Known rows, with every step that occurs:
F -> E -> K -> U -> Z -> V: -1.4,3.4,4.9,-15.6,-22.7,-15.9,13.1,24.8,-17.7,-17.6,9.0,16.5,-21.0,11.0,0.8,1.9,-10.2,-18.2,-5.1,4.7,-9.1,11.6,17.3
H -> D -> V: -21.0,-0.5,-0.4,-29.5,2.1,-10.5,-5.8,13.1,9.8,13.7,3.1,-3.2,38.1,-5.3,8.4,-9.1,-0.6,-24.4,-10.6,-28.1,-0.7,-23.1,2.3
F -> E -> K -> V -> Z: 33.5,32.7,-0.6,-4.7,-29.5,8.2,24.1,19.7,5.8,-31.8,14.9,-22.4,-9.6,3.3,15.4,0.6,12.6,-26.1,-8.1,10.5,-2.9,-2.9,21.6
Z -> V -> F: -41.2,-10.8,-4.9,-6.3,0.4,-1.7,-0.3,-0.6,-16.0,-22.5,0.7,21.3,35.6,-3.7,27.5,7.1,10.6,-10.8,4.5,-13.9,4.5,4.2,5.6
K -> V -> F: -19.3,7.7,-9.3,6.5,8.1,-5.7,-5.4,-9.5,-7.1,-10.6,-15.6,-19.2,53.9,20.7,9.3,6.8,26.2,-21.3,-4.4,-9.9,12.9,5.0,12.0
F -> E -> K -> U -> V: 37.0,-2.4,1.6,-4.6,-40.5,0.0,-27.5,2.3,-1.2,-5.1,-14.1,-16.4,4.3,4.5,-13.2,-9.7,-3.9,-33.4,17.1,45.4,-4.0,-9.5,-14.6
U -> Z -> V -> F -> E -> K: -24.8,20.6,-2.1,-9.2,1.3,-10.0,3.7,20.0,-13.2,-46.9,26.5,30.2,-5.4,-12.3,14.5,11.3,-7.4,-2.7,-3.8,-8.8,-5.5,9.6,26.7
E -> F: 8.2,-2.4,12.3,9.4,-9.3,18.0,-19.7,0.4,28.7,-6.2,3.3,20.7,21.7,-14.4,17.5,-11.2,19.7,-11.5,5.9,-22.5,12.0,27.4,-6.5
Z -> V: -16.8,-15.8,0.4,-15.3,-14.2,1.9,10.7,9.5,-3.7,-14.2,13.7,21.8,20.5,-4.3,22.7,0.9,6.7,-17.2,-2.5,-19.4,13.3,1.1,-4.6
F -> E: 22.5,7.7,24.9,-9.3,-47.3,-10.2,11.3,27.8,14.5,-25.7,-10.4,2.6,6.4,1.2,-8.9,-17.5,9.9,-30.0,-12.8,8.2,-12.5,-0.9,-10.4
E -> K: 21.6,1.7,4.6,-0.6,-1.9,27.5,-22.9,15.9,25.4,-26.6,17.8,10.1,8.4,-6.3,7.3,7.7,-10.6,3.0,-0.7,-17.7,7.7,0.5,4.6
K -> V: 6.8,1.0,-2.2,-2.5,-8.4,-1.6,6.7,0.4,5.2,-2.9,-2.6,-18.1,40.2,21.0,6.2,0.3,22.6,-27.6,-10.5,-15.6,19.9,1.6,0.8
K -> U: 7.1,-21.7,15.0,-4.2,-25.8,-10.2,-6.9,9.9,-4.7,7.1,-37.6,-3.2,20.6,28.1,-4.6,-9.3,11.6,-19.4,-1.4,2.9,-8.5,-2.1,-0.5
D -> V -> F -> E -> K: -19.7,14.8,-11.9,-2.8,-13.4,15.8,-13.9,20.8,1.6,-31.6,22.7,-27.3,15.4,-12.9,27.0,4.1,-14.4,-28.2,11.2,18.7,-7.5,11.0,-8.1
F -> E -> K -> U -> V -> Z: 38.3,1.4,4.1,-12.7,-47.2,-6.2,-9.3,11.1,-13.2,-8.1,-21.3,-10.7,-15.2,-1.7,5.8,-12.1,7.5,-20.8,19.1,47.1,-20.0,-32.3,7.3
U -> V -> F -> E -> K: 14.3,16.0,-4.7,1.4,-17.0,5.5,-39.0,-3.2,3.6,-33.8,2.6,-1.8,19.1,-19.4,-0.7,1.6,-1.5,-16.5,18.4,30.1,-1.1,-11.9,-4.4
H -> E: 18.6,0.8,6.7,-7.6,-6.1,-17.2,2.2,37.4,16.5,-0.3,-14.8,-12.2,2.7,-1.0,-3.1,13.3,35.2,9.6,-4.8,2.5,-10.4,8.6,2.9
U -> Z -> V: -23.2,-12.7,5.4,-24.7,1.6,-21.3,16.3,16.7,-13.4,-12.1,14.4,40.7,11.6,0.5,19.1,0.4,10.5,0.9,-11.0,-36.7,9.7,-10.0,18.6
Z -> V -> U: -32.0,-17.8,-14.7,-27.7,-9.5,-11.4,-6.7,4.7,-2.8,-5.0,11.8,23.7,22.8,4.2,13.7,4.1,8.4,-22.4,4.9,1.9,1.6,0.0,-16.6
U -> V -> F -> E: 3.5,3.0,5.5,-6.8,-32.1,-20.2,-23.0,-2.5,-8.7,-18.6,-23.4,-0.7,34.8,-8.5,-4.3,-13.8,21.1,-28.4,12.2,32.7,-7.7,-21.7,-10.9
H -> V -> U -> Z: -17.6,-9.9,-4.8,-24.9,7.2,-34.3,-36.8,0.6,9.5,-11.6,15.4,8.9,9.9,8.9,-9.7,-11.1,24.9,5.2,-9.1,-1.8,-16.9,-10.9,5.1
D -> E: -3.0,-4.5,28.6,3.6,-8.3,-10.9,18.6,49.7,24.6,-13.6,2.0,-1.8,19.9,18.2,11.8,20.0,22.9,-4.8,-21.5,-1.3,-18.7,-16.5,-7.5
K -> V -> U -> Z: -16.4,1.6,-13.8,-23.3,13.3,-38.9,-7.5,0.8,-3.5,9.1,-2.1,3.2,32.8,33.8,-7.7,9.0,28.3,-12.6,-12.7,-13.2,6.5,-9.5,11.2

Rows:
11.6,23.2,-36.6,-7.9,22.1,-6.4,-18.9,17.7,22.0,5.3,17.1,-41.5,8.6,14.5,-7.6,39.8,27.0,-1.5,5.5,23.9,2.4,25.9,0.3
H -> E -> K -> V -> U
-6.5,18.5,-18.7,13.8,21.5,21.1,-20.8,-9.4,5.0,-23.4,9.2,-18.9,39.5,11.2,13.8,21.2,5.6,-9.4,2.4,-11.4,18.7,13.8,17.8
E -> K -> V -> F
-19.9,6.6,-6.7,3.9,-22.0,4.3,-2.4,6.9,-20.3,-30.1,-5.4,-1.0,2.4,6.0,10.4,5.5,-9.5,-30.2,11.2,27.5,-13.8,25.2,4.6
Z -> V -> F -> E -> K -> U
-18.3,18.7,-10.0,-6.2,35.4,-23.1,0.0,35.8,19.7,-5.1,33.5,-11.0,15.4,37.1,2.2,47.4,18.8,3.9,-19.8,1.2,-7.9,-10.5,11.6
D -> E -> K -> V -> U -> Z
-53.9,-3.9,1.3,7.8,31.4,-19.4,9.0,36.0,-20.4,-14.2,6.6,14.0,6.0,27.0,25.3,45.0,5.2,13.7,-6.9,0.5,-23.0,-1.4,28.4
D -> E -> K -> U -> Z -> V -> F
-0.6,-8.3,4.4,-2.7,-39.3,-31.1,-23.8,-6.8,-25.8,0.4,-54.2,-14.5,32.7,16.1,-12.6,-14.8,20.9,-38.2,17.0,52.0,-17.8,-16.6,-11.2
K -> U -> V -> F -> E
-36.8,7.2,9.5,-16.6,-12.7,-36.0,20.7,18.6,-24.7,-33.4,-1.4,31.4,8.6,-2.3,10.0,-1.3,15.1,-12.8,-10.6,-7.5,-11.8,0.7,20.2
U -> Z -> V -> F -> E
-13.0,-10.2,3.8,-29.6,3.5,-35.9,-19.9,17.2,4.2,-0.8,-6.8,32.1,14.4,16.6,-12.8,2.2,14.9,6.9,-9.4,-13.2,-12.2,-19.2,8.1
V -> U -> Z
12.3,-30.6,1.9,-10.5,-25.4,-16.2,-28.2,-10.2,-15.2,24.0,-38.0,-6.1,34.5,16.9,-5.5,-12.8,17.6,-23.7,16.1,22.1,3.2,-26.8,-12.9
K -> U -> V
-13.1,-25.9,-4.7,-0.5,-8.1,-19.7,-40.0,-19.4,-27.4,13.9,-50.6,-5.8,48.6,18.1,-1.2,-4.9,21.7,-17.4,23.2,28.4,-3.6,-23.4,-3.4
K -> U -> V -> F
7.4,12.3,7.7,11.4,-25.7,1.4,-20.1,11.8,-3.0,-26.8,-26.6,-12.5,4.3,14.8,-10.0,-0.4,-6.9,-21.2,6.2,30.2,-24.2,16.8,6.6
V -> F -> E -> K -> U
7.6,31.1,-14.6,-19.3,-4.2,-23.8,-7.6,13.8,9.9,-19.5,19.9,-7.5,3.6,21.8,-17.5,11.3,6.5,-20.9,-12.4,10.1,-1.3,6.6,9.7
F -> E -> K -> V -> U -> Z
23.1,-19.2,-9.7,-3.7,-10.0,11.0,-44.1,-9.6,-2.0,7.8,-10.5,-8.5,20.4,7.8,-0.8,1.0,-3.5,-11.8,23.7,21.0,9.8,-17.6,-6.5
E -> K -> U -> V
0.2,30.1,-28.6,14.9,33.3,3.5,-12.8,11.5,8.4,-12.1,4.8,-44.7,20.8,5.1,5.8,40.4,30.5,9.1,5.0,7.6,6.1,29.9,23.2
H -> E -> K -> V -> F
-33.2,2.6,-20.3,-4.2,34.5,-26.6,-6.8,25.8,-28.0,-2.1,-8.3,2.2,-9.8,9.2,10.5,38.3,19.5,27.4,10.4,5.7,-15.1,24.5,40.1
H -> E -> K -> U -> Z -> V -> F
-1.3,-19.4,18.6,-13.6,-9.9,-33.4,-3.4,15.6,-14.5,10.4,-36.0,15.0,11.2,31.5,-9.9,-6.8,14.7,-0.3,-11.2,-15.0,-11.5,-11.8,21.1
K -> U -> Z
-39.1,-3.2,8.6,-13.0,-21.5,-46.4,19.2,14.2,-42.3,-13.0,-31.2,17.9,9.0,21.8,1.8,-3.5,15.1,-22.6,-5.4,11.8,-22.8,6.9,21.1
K -> U -> Z -> V -> F -> E
-3.3,-13.5,-14.8,5.8,4.5,7.7,-56.6,-18.7,-15.4,0.4,-25.2,-7.2,34.8,7.5,3.1,7.8,-0.6,-5.1,29.9,26.8,2.0,-14.9,3.5
E -> K -> U -> V -> F
-26.8,-26.0,5.7,-20.3,-6.4,-30.9,14.6,11.6,-30.6,9.4,-14.9,25.9,9.5,23.5,10.3,-1.3,11.1,-8.3,-6.2,-18.2,-1.5,-3.3,18.4
K -> U -> Z -> V
17.2,-16.8,4.4,-21.5,-23.6,-9.8,-9.5,3.2,-9.8,0.5,-14.9,16.0,16.6,-11.0,22.5,-12.6,29.0,-2.4,13.1,6.4,-0.4,-51.6,9.9
U -> V -> Z
-40.7,-8.4,-11.6,-4.4,23.9,-9.0,-14.7,1.2,-31.1,-13.5,-3.3,25.4,9.2,14.1,17.4,18.5,-6.3,9.2,7.2,-13.8,-3.2,8.1,34.7
E -> K -> U -> Z -> V -> F
-16.1,-13.5,-6.1,-14.4,8.0,-5.1,-1.8,10.8,-18.6,-5.1,10.3,26.7,-4.7,13.1,12.8,12.8,-10.0,2.8,0.9,-18.9,4.2,5.6,25.1
E -> K -> U -> Z -> V
-17.2,9.6,2.8,6.2,27.9,-18.2,-35.6,8.5,4.3,8.7,-25.8,-5.6,37.9,16.0,-13.8,31.1,8.4,-1.0,1.4,22.9,-27.9,-39.4,16.1
H -> D -> E -> K -> U -> V -> F
13.3,-11.4,6.8,0.5,-9.3,-4.7,-2.4,32.4,-4.5,4.9,-10.8,-14.1,-3.2,14.6,24.9,24.4,20.1,4.2,12.4,38.9,-25.9,-47.1,10.3
D -> E -> K -> U -> V -> Z
-2.1,14.7,12.5,2.6,-11.3,-21.6,-16.5,18.8,-12.4,-25.7,-26.4,5.8,-5.6,19.4,-15.5,3.9,-2.9,-1.7,-3.9,12.5,-26.7,5.6,29.9
V -> F -> E -> K -> U -> Z
-11.2,16.2,-14.9,3.2,20.2,-0.8,-4.8,28.9,29.7,-9.5,32.7,-30.1,24.4,32.7,7.3,45.5,15.1,-14.7,-11.0,18.8,-5.5,0.2,-10.6
D -> E -> K -> V -> U
